Known rows, with every step that occurs:
dodu kolo vivedez moza nozat lador rikuf: 4  98  56  -173  -248  -177  359  -115  -77  -289  30  -67  -14  -63  12  124  -168  110  -122  92  -21  -8  -134  -23  4  -17  83  245  -160  78  92  -92  51  -97  225  19  -50  -42  -10  23  -168
rikuf lador: -41  -67  -242  22  60  -76  -67  20  48  -72  -18  -127  -63  26  -46  -73  9  -44  -85  -80  52  -16  19  -138  -57  -67  -44  -92  6  -153  -82  110  55  -16  -103  82  12  -79  -145  40  85
lapip nozat lador rikuf vare moza: 44  -122  -86  57  76  108  -183  -34  45  -345  -36  25  -74  78  -119  -200  52  -147  36  -36  99  30  -232  149  -72  162  54  55  -85  -14  -59  -67  -177  48  42  -9  -60  -52  1  8  -5
kolo vivedez moza nozat lapip: 99  271  -6  -124  -156  -168  121  12  -64  -81  125  -71  2  -8  104  164  -16  66  -73  -4  -94  -6  60  -154  121  31  -147  182  14  91  160  17  -81  -113  -68  -110  -73  -74  35  19  -72
ratod nulun lador: 22  -5  51  12  -12  -3  -36  1  -22  213  17  133  19  58  -30  36  -49  78  67  -55  -100  113  -52  -8  65  31  -12  -88  194  -13  80  76  77  0  -32  4  136  -69  -20  128  9
dodu kolo vivedez moza ratod nulun: 55  -12  121  -224  -185  -82  379  -101  -141  108  247  -112  104  -109  60  168  -333  152  -106  -35  -5  0  28  -1  46  -14  -10  186  99  -20  62  28  43  -104  -84  -17  127  90  63  39  12
gukez nulun: 1  67  -9  -50  85  -3  -199  94  17  67  98  -208  90  -69  -37  177  -125  48  -15  -73  -47  36  35  -47  -20  -50  -25  -124  -21  -94  8  78  187  -4  -147  28  -1  33  -40  -56  55
dodu kolo vivedez moza menaz nulun: 21  -25  240  -156  -238  -113  149  -93  -101  125  124  -86  88  -149  96  106  -218  221  -67  19  99  -67  134  34  -21  -148  23  123  -191  12  84  3  58  -160  -16  79  -65  70  31  -79  -174
ratod nulun gukez: -23  82  71  104  20  69  -63  116  9  383  198  -49  -113  -51  -43  36  -58  173  -50  -88  -90  53  -32  -84  61  78  24  -2  178  -9  -8  56  87  44  -193  -64  0  -58  51  171  78
ratod nulun: 33  68  30  47  -29  1  15  111  57  270  157  -95  67  38  -69  58  -141  85  -35  -99  -134  102  -4  -71  53  16  32  -42  134  -128  -12  111  87  29  -128  0  10  -30  -40  108  28
mulot menaz nulun lador rikuf vare: -116  -176  135  228  -78  -28  -77  -8  83  -174  -148  131  17  -18  -232  -133  152  -77  72  -86  -22  -20  -200  74  -97  -36  31  27  -73  -12  -1  -86  -27  -16  -25  83  -254  47  36  81  -51
vivedez kolo: 54  119  -24  -51  -126  -100  -189  91  17  38  -95  -303  22  62  -55  -9  -136  19  -112  -98  15  -71  43  -161  -24  28  45  -83  79  -66  -67  154  -10  -92  -121  -1  -10  62  -92  56  161
menaz nulun lador rikuf vare moza nozat lapip: 84  17  96  124  120  41  49  -13  29  -268  -93  278  -69  6  75  -85  262  -210  84  30  -14  71  -96  156  65  -44  -85  240  41  152  148  -135  -129  -27  170  -37  -186  -61  43  29  -132
moza vare: -19  62  22  -4  -109  -137  20  182  68  23  30  -187  86  51  -67  -36  -10  0  21  40  22  18  49  -177  31  -12  61  -115  32  -43  -41  9  51  28  -187  17  -124  112  0  120  112
lador rikuf vare: -90  -117  -86  95  -60  -98  -42  163  114  -80  9  -213  71  63  -211  -176  3  -30  -123  -72  -123  -50  -161  -131  -44  60  41  129  -48  -155  -65  5  -38  32  -184  -22  -269  -32  -50  83  80
moza menaz: -25  100  37  -31  -66  -29  11  90  -18  236  52  -160  88  35  -43  9  -138  160  -56  50  33  -59  95  -173  -3  -56  43  -135  -47  -105  -108  95  80  -37  -162  -7  77  55  -49  68  78
vare moza nozat lador: 107  140  -81  -36  121  30  -2  -86  5  -191  -10  59  -144  -4  84  40  -2  -48  10  119  117  90  95  -28  58  -82  -10  -138  -82  -15  -4  -14  32  -17  181  35  206  57  -44  92  66
menaz nulun lador: 19  -29  68  9  -12  -49  -90  11  9  15  -47  67  -8  -88  21  36  124  -13  39  -54  15  69  28  21  43  -129  -86  -153  33  -13  91  26  68  -14  4  81  110  11  -70  64  -64
lador rikuf vare moza ratod nulun gukez: -37  -102  5  86  144  146  134  93  0  129  227  47  -155  -104  -85  -107  7  -21  -51  23  73  -13  -122  32  18  111  66  228  127  -36  -46  -153  -53  54  -160  -97  -69  82  88  134  136
mulot menaz: -34  78  -15  131  -68  -45  -117  51  59  13  5  -137  29  26  -230  59  -94  14  -14  -109  42  -30  14  -168  -44  -38  88  -168  -16  -108  -95  98  33  -16  -179  16  -83  161  -3  92  137
lapip nozat lador rikuf vare moza menaz mulot: -1  -242  84  196  78  210  -191  -119  -48  -287  -91  124  -90  10  -14  -217  103  -123  10  59  146  39  -166  14  -140  40  90  32  -159  24  -148  -165  -99  49  120  43  -38  14  72  -9  -57
nozat lador rikuf vare: -72  -153  -94  124  16  -114  -106  79  66  -249  -47  -122  -30  24  -164  -235  32  -82  -67  -3  -63  -45  -198  -101  -53  46  -15  99  -53  -24  -45  -26  -7  59  -79  14  -87  -136  -61  125  -14
rikuf vare moza: 22  -140  -159  -20  124  -16  -244  38  93  -143  10  -97  -88  72  -75  -168  35  -84  -88  -74  106  -22  104  -113  -33  -8  -46  5  -77  -159  -13  5  -159  8  -173  7  -131  40  -6  79  137
rikuf lador nozat lapip: 65  29  -165  54  68  -8  95  63  68  -53  -107  -89  24  22  33  45  49  -135  -38  -142  -106  -29  69  -78  13  -29  -106  59  162  0  -8  128  52  -33  3  -30  -158  -157  -123  -78  -2
dodu kolo vivedez moza: 35  -20  27  -216  -209  -199  59  -61  -48  -72  90  -246  48  -41  -28  86  -231  151  -184  -93  46  -78  79  -138  15  -39  0  133  -92  -53  117  21  -37  -96  -115  27  -99  29  3  10  -16
kolo vivedez moza ratod nulun: 46  71  28  -194  -151  -100  273  -65  -98  140  302  -45  45  -114  52  173  -181  112  -34  1  -19  11  47  -29  85  39  -82  124  96  -87  58  13  29  -96  -168  -60  158  55  11  4  0
vare moza: 103  48  -149  -51  99  -22  -140  42  47  -42  82  -96  -56  6  -70  23  -55  -21  -46  -62  154  28  136  -92  65  -53  51  -83  -12  -148  -7  20  -35  13  -131  6  -15  105  -73  48  110
gukez nulun lador nozat: 5  37  47  -150  60  78  -42  3  -22  71  -161  43  115  -9  28  300  -22  69  37  -52  -160  43  57  95  9  -11  -57  -149  2  -63  64  26  213  -28  115  4  -4  13  4  -163  -18
mulot menaz moza nozat: -71  192  43  15  -39  11  -50  -51  -8  212  -12  -89  -27  -19  16  128  111  47  -68  -10  83  23  103  -68  -41  -82  80  -199  -60  -63  -80  26  -1  4  53  24  -72  96  33  -51  67
lador nozat: 16  86  -67  -60  -92  0  96  118  97  157  -35  -153  81  34  -34  135  -50  53  -103  -85  -158  -8  97  -78  65  18  38  -111  11  -218  -51  83  81  4  -12  -41  -142  61  -74  -50  45
nozat moza menaz nulun: -1  50  73  72  16  -22  -84  7  33  197  109  0  47  -108  140  10  -45  62  52  52  43  -52  156  31  8  -132  -34  -79  -70  142  10  112  19  10  -5  41  179  -16  -18  -80  -111
vare moza nozat: 103  205  -87  -78  47  51  62  27  65  -42  49  -8  -71  32  58  99  -16  4  -33  55  78  85  131  -50  60  -37  61  -98  -53  -178  -46  -10  10  -17  65  -18  27  169  -20  38  126
kolo vivedez moza menaz: -2  111  38  -204  -211  -159  75  -30  -121  156  134  -120  57  -28  -3  96  -161  238  -89  57  63  -105  130  -168  38  -14  -15  35  -156  -72  38  9  -14  -120  -179  -12  21  7  -4  -41  -55
vivedez moza: 18  176  -106  -115  -92  -121  -97  78  -37  -21  48  -190  -1  0  -106  28  -90  48  -152  -47  21  -4  121  -130  -9  19  14  -116  -37  -178  2  36  -24  -81  -252  -2  12  -50  -35  63  97

Rows:
-69  -20  -213  -20  6  -64  123  21  105  -77  -123  -12  13  101  118  -13  81  -102  64  31  14  -48  122  17  -45  -19  19  -42  26  87  -25  50  36  39  113  57  -159  -44  -19  -182  10 -> rikuf lador nozat moza vare
-18  -44  -307  -25  56  -19  4  -49  105  -60  -84  -26  -37  55  107  26  -7  -62  -59  -87  -61  -65  113  16  -36  -34  -49  -44  15  -18  -20  140  15  30  131  30  5  -117  -100  -199  -21 -> rikuf lador nozat moza
-44  68  15  -64  -31  -146  -118  84  3  234  31  -222  32  -11  49  -39  142  1  -18  7  145  32  113  -86  21  -74  65  -80  29  16  29  -22  -46  75  -151  55  -132  0  -14  -55  83 -> menaz moza vare
-31  -30  -223  -46  9  3  106  49  90  1  -96  -104  15  49  -2  44  8  -38  -92  -92  -63  -10  88  -49  -30  -41  -18  -83  7  -204  -114  115  118  -25  74  34  -157  -51  -126  -116  29 -> rikuf lador nozat
22  211  -48  -225  -230  -149  162  -22  -14  -30  126  -66  -25  13  87  169  -35  140  -114  59  -75  11  81  -127  65  22  -44  48  -129  -125  76  -10  0  -112  -13  -51  -40  57  5  -11  -38 -> kolo vivedez moza nozat
-4  0  91  -4  -7  -31  -120  -89  -72  145  -34  177  -12  -65  173  17  40  62  142  95  68  -45  138  100  -1  -103  -92  -123  -21  241  97  51  15  -13  90  62  310  -29  5  -54  -131 -> nozat moza menaz nulun lador
31  -149  -164  67  142  -55  -137  -8  67  -328  -31  -26  -103  18  -165  -220  37  -162  -40  -22  135  -34  -98  -15  -31  8  6  98  -99  -36  -6  -118  -92  47  -2  23  -112  -86  -58  108  30 -> nozat lador rikuf vare moza
30  146  -51  -26  -15  -25  53  -3  -9  -63  -50  -31  -48  -7  55  38  5  25  -27  121  -68  72  0  -97  21  -49  -58  -156  -51  -9  -60  48  115  9  119  13  195  22  -54  138  22 -> moza nozat lador
-140  -18  16  166  6  -18  -45  -90  -14  -112  -114  5  -74  -22  -88  -142  180  -93  -30  41  19  -17  -165  5  -118  -22  51  23  -141  70  -60  -96  -68  35  145  43  -186  -61  42  -1  -8 -> mulot menaz moza nozat lador rikuf vare
-13  -18  64  -56  -191  -123  -46  -99  -117  15  80  -66  -14  -80  65  58  -44  126  -127  28  69  -38  146  -280  2  -99  -22  62  -146  -62  28  -85  15  -81  -142  8  -41  35  13  -25  -73 -> kolo vivedez moza menaz mulot
-59  194  26  136  -26  -32  57  -80  -27  7  -47  -24  -71  -85  -75  68  122  -27  -16  53  92  28  -109  6  -48  -69  126  -71  -88  73  -57  -78  36  40  204  41  -55  -15  -33  -50  -51 -> mulot menaz moza nozat lador rikuf
-5  -129  -38  76  126  14  -45  -20  -34  -195  -70  37  -51  27  -104  -232  -48  -44  -5  110  160  -85  -71  -24  -66  -22  65  92  -157  14  -80  -92  -35  9  1  32  -43  -73  -20  53  -2 -> nozat lador rikuf vare moza menaz
-5  110  51  -39  -52  97  -137  -3  -43  204  57  -56  75  70  101  43  -132  107  61  28  16  -70  10  44  -50  131  35  -146  -20  107  -71  156  -79  20  -27  -56  246  17  71  -106  -37 -> lapip nozat moza menaz
95  46  5  -51  109  73  300  -44  -65  19  120  159  -5  -36  -70  69  -59  -43  79  45  101  71  -78  115  119  5  100  84  201  -44  16  -97  64  13  35  -42  204  95  -37  62  59 -> vare moza ratod nulun lador rikuf
87  85  111  -52  126  64  -72  20  -81  10  -121  43  109  -12  63  296  4  -34  64  -124  -194  13  46  86  66  12  -172  -4  159  159  154  71  155  -30  59  -60  -22  -99  21  -146  -67 -> gukez nulun lador nozat lapip
-72  -22  -50  82  -42  -40  96  52  60  -228  -84  -25  -31  56  -66  -168  66  -50  -71  110  -157  20  -224  -85  -51  38  -18  58  -107  -38  -82  -55  24  23  113  -1  -86  -72  -19  115  -9 -> moza nozat lador rikuf vare
-5  -157  -119  -108  110  -7  62  -35  -49  -269  -60  55  -49  -5  -114  -157  89  -132  -9  63  103  -81  -73  21  5  8  -4  92  23  -77  -30  -133  -103  13  -60  -13  71  124  -16  78  146 -> nulun lador rikuf vare moza ratod
-34  -54  87  126  -35  33  -100  47  -26  116  -6  -125  29  -29  19  -10  -24  51  -108  11  0  -1  123  -298  -46  -147  13  -122  -44  -68  -137  7  122  17  -105  48  62  116  -24  51  38 -> moza menaz mulot
17  -181  108  -56  63  168  8  -119  -1  82  -198  291  6  18  112  -44  136  -3  102  52  58  -20  197  202  -26  -73  -59  -60  -134  -61  25  -52  -34  -78  196  57  -102  56  54  -144  -60 -> rikuf vare moza menaz nulun lador nozat
-22  76  -68  -4  -48  -166  -113  118  58  -37  24  -141  43  82  38  -39  3  -45  95  32  17  -26  95  -101  8  27  22  -67  40  163  48  37  -37  92  -113  0  -36  29  49  20  66 -> nozat moza vare
18  -207  112  -3  111  69  -171  -113  -58  4  -141  235  -64  9  88  -160  132  -3  91  61  180  1  140  88  -39  -123  -87  -79  -119  32  60  -65  -74  -71  25  92  47  39  38  2  -11 -> rikuf vare moza menaz nulun lador
44  14  8  -34  19  74  36  -87  9  199  -76  220  21  112  122  135  -48  55  101  -66  -211  56  82  149  67  69  -38  -22  193  128  123  95  47  53  203  -56  122  -152  17  -78  -81 -> ratod nulun lador nozat moza
-30  -267  131  196  94  176  -30  -111  -42  -8  -95  308  -63  77  -34  -171  67  -47  30  29  53  76  -79  -7  -66  -57  102  150  26  3  -9  -204  -11  31  68  47  -127  -37  61  56  -32 -> ratod nulun lador rikuf vare moza menaz mulot
-26  175  -55  -12  34  -69  91  -38  -6  47  -6  -74  -64  -85  83  30  139  -2  -85  97  32  57  -93  23  20  -48  49  13  -39  49  -18  -67  34  63  212  27  60  -121  -100  -71  -95 -> menaz moza nozat lador rikuf
-16  92  14  -14  -110  -13  -104  59  53  -36  24  -91  75  126  82  -9  11  -28  144  1  16  28  -27  62  -23  154  64  -111  53  139  -7  69  -102  91  -42  -48  28  67  122  -34  32 -> lapip nozat moza vare
-11  -2  79  110  -26  47  -78  -125  61  -17  -158  249  0  -27  31  168  91  -55  160  -95  -49  -16  154  193  6  -84  -16  -153  -19  163  97  47  22  1  223  38  -8  46  58  -133  -92 -> mulot menaz nulun lador nozat moza
-96  -155  25  -15  59  -31  -202  58  -12  -162  -96  -4  85  32  -120  -24  13  -5  -10  -40  -123  -24  -194  54  -91  64  -63  51  -31  -11  62  -71  75  35  -77  42  -141  -86  19  -53  -11 -> gukez nulun lador rikuf vare
41  20  61  -83  22  169  35  -119  -126  133  102  182  27  50  171  105  -65  17  170  7  -82  67  -100  207  30  186  -85  -114  286  215  31  88  -36  44  73  -90  552  37  97  5  36 -> lapip nozat moza ratod nulun lador
102  136  -34  51  10  -26  61  149  39  87  -38  -161  74  18  -5  127  -24  -46  -67  -138  -192  -15  94  -102  95  31  -62  56  143  -2  31  104  20  -11  -50  -103  -149  -54  -47  -49  23 -> lador nozat lapip
-88  -174  93  79  -19  -41  -83  -48  -13  -35  -115  169  28  -1  53  -182  93  -3  96  90  -51  -104  -77  117  -65  -27  -53  108  -89  201  42  -45  -59  23  73  40  34  -122  20  -40  -189 -> nozat moza menaz nulun lador rikuf vare
-53  -157  43  6  18  171  66  -97  -74  1  26  194  49  77  60  -108  3  -71  148  -2  -159  15  -312  267  -68  275  -55  136  217  184  7  1  -144  80  67  -107  264  -56  125  -12  -22 -> lapip nozat moza ratod nulun lador rikuf vare
-4  25  62  -22  -30  29  349  17  -62  136  104  65  100  -44  -91  72  -75  16  60  32  -86  60  -175  38  92  44  45  64  241  -32  -28  -24  129  17  -24  -61  198  32  -44  111  26 -> moza ratod nulun lador rikuf
46  -197  -28  -76  184  106  16  -120  -96  -28  21  207  -60  55  27  -114  18  -81  70  18  66  27  48  55  31  26  -122  5  156  -23  35  -49  -74  -12  -47  2  224  89  68  141  165 -> rikuf vare moza ratod nulun lador
-39  72  124  88  -11  120  15  56  10  383  44  60  -80  -160  213  125  14  163  13  56  -46  -83  179  141  36  0  -13  -45  -57  188  -9  34  93  17  100  -37  13  -16  88  -157  -127 -> lador nozat moza menaz nulun gukez
22  0  -103  -193  3  2  149  -74  -77  18  -103  56  19  -10  143  152  7  -29  38  43  -87  -72  146  34  78  41  -112  -121  114  122  32  73  13  26  135  -62  352  84  -23  -96  75 -> nulun lador nozat moza ratod
28  94  -87  -12  -37  50  -250  16  54  2  74  -110  11  77  66  51  -51  -5  36  -85  -39  -14  -36  52  -7  169  -8  -107  46  57  -5  154  -128  75  -51  -58  200  -13  28  -79  22 -> lapip nozat moza
67  53  63  25  224  90  -80  -1  -36  -313  -77  185  -7  63  36  59  110  -138  108  26  -62  31  -143  109  14  30  -102  203  49  161  150  -102  -26  -23  97  -56  -148  -81  99  -77  -23 -> gukez nulun lador rikuf vare moza nozat lapip
-78  -156  172  61  -68  127  -109  -86  -29  -6  -105  212  69  59  106  -143  123  6  177  37  -64  -38  -240  291  -110  136  -23  65  -63  205  14  -15  -149  29  127  -5  72  -82  101  -121  -205 -> lapip nozat moza menaz nulun lador rikuf vare
-86  98  79  89  -41  -117  -133  9  -6  183  -35  -180  30  13  -89  3  140  -11  64  -33  225  -10  87  -114  -49  -65  142  -151  -14  59  5  -30  -40  55  -148  69  -242  124  63  -33  121 -> mulot menaz moza vare
43  -152  -53  59  189  79  173  -67  -9  -151  116  102  -57  -46  -76  -156  -61  -167  33  54  71  46  -130  98  4  23  2  169  95  -15  -61  -93  -31  45  6  -2  107  -12  -9  131  35 -> nozat lador rikuf vare moza ratod nulun
-81  -155  56  97  -23  7  16  58  20  39  -37  100  34  113  -152  -167  4  22  29  -71  -191  41  -251  39  -18  129  5  154  130  -48  31  -25  -1  32  -57  -9  -118  -160  -1  128  -44 -> ratod nulun lador rikuf vare
19  83  74  15  -42  64  82  4  54  277  1  40  82  -85  190  145  -50  68  59  45  -80  -39  239  129  29  -75  8  -63  -81  46  -42  104  65  -17  167  1  13  -5  -5  -234  -141 -> lador nozat moza menaz nulun
18  -149  50  129  137  40  -39  -49  29  -166  -28  133  -48  -117  -30  -209  33  -92  70  104  183  -21  -35  125  -58  -110  34  95  -202  35  -39  -127  -43  -7  64  94  -66  -54  -46  21  -134 -> nozat lador rikuf vare moza menaz nulun
60  -135  7  44  121  245  147  -92  -29  -147  114  127  -28  -6  -28  -127  -39  -156  120  31  54  91  -251  269  -38  174  28  135  89  -12  -115  -90  -81  32  76  -49  168  16  70  40  32 -> lapip nozat lador rikuf vare moza ratod nulun
-50  -114  101  164  91  130  -57  109  30  107  98  51  -161  -140  -32  -166  105  59  -24  51  172  -75  -38  91  -49  -24  87  174  -153  -5  -59  -164  -27  1  -88  14  -254  34  71  22  -52 -> lador rikuf vare moza menaz nulun gukez
15  21  -20  -88  -51  -4  42  20  4  87  -170  10  48  69  -14  123  26  50  -30  -60  -139  13  72  -29  78  12  -30  -139  36  -105  24  41  59  -7  102  -26  0  28  -57  -28  32 -> nulun lador nozat
-3  18  -120  -2  14  27  98  78  129  -177  0  -24  -42  98  -67  -98  56  -73  -76  67  -6  22  -73  -34  -15  21  112  120  -109  -202  -81  -90  -88  2  29  -19  -273  68  1  18  64 -> lador rikuf vare moza nozat
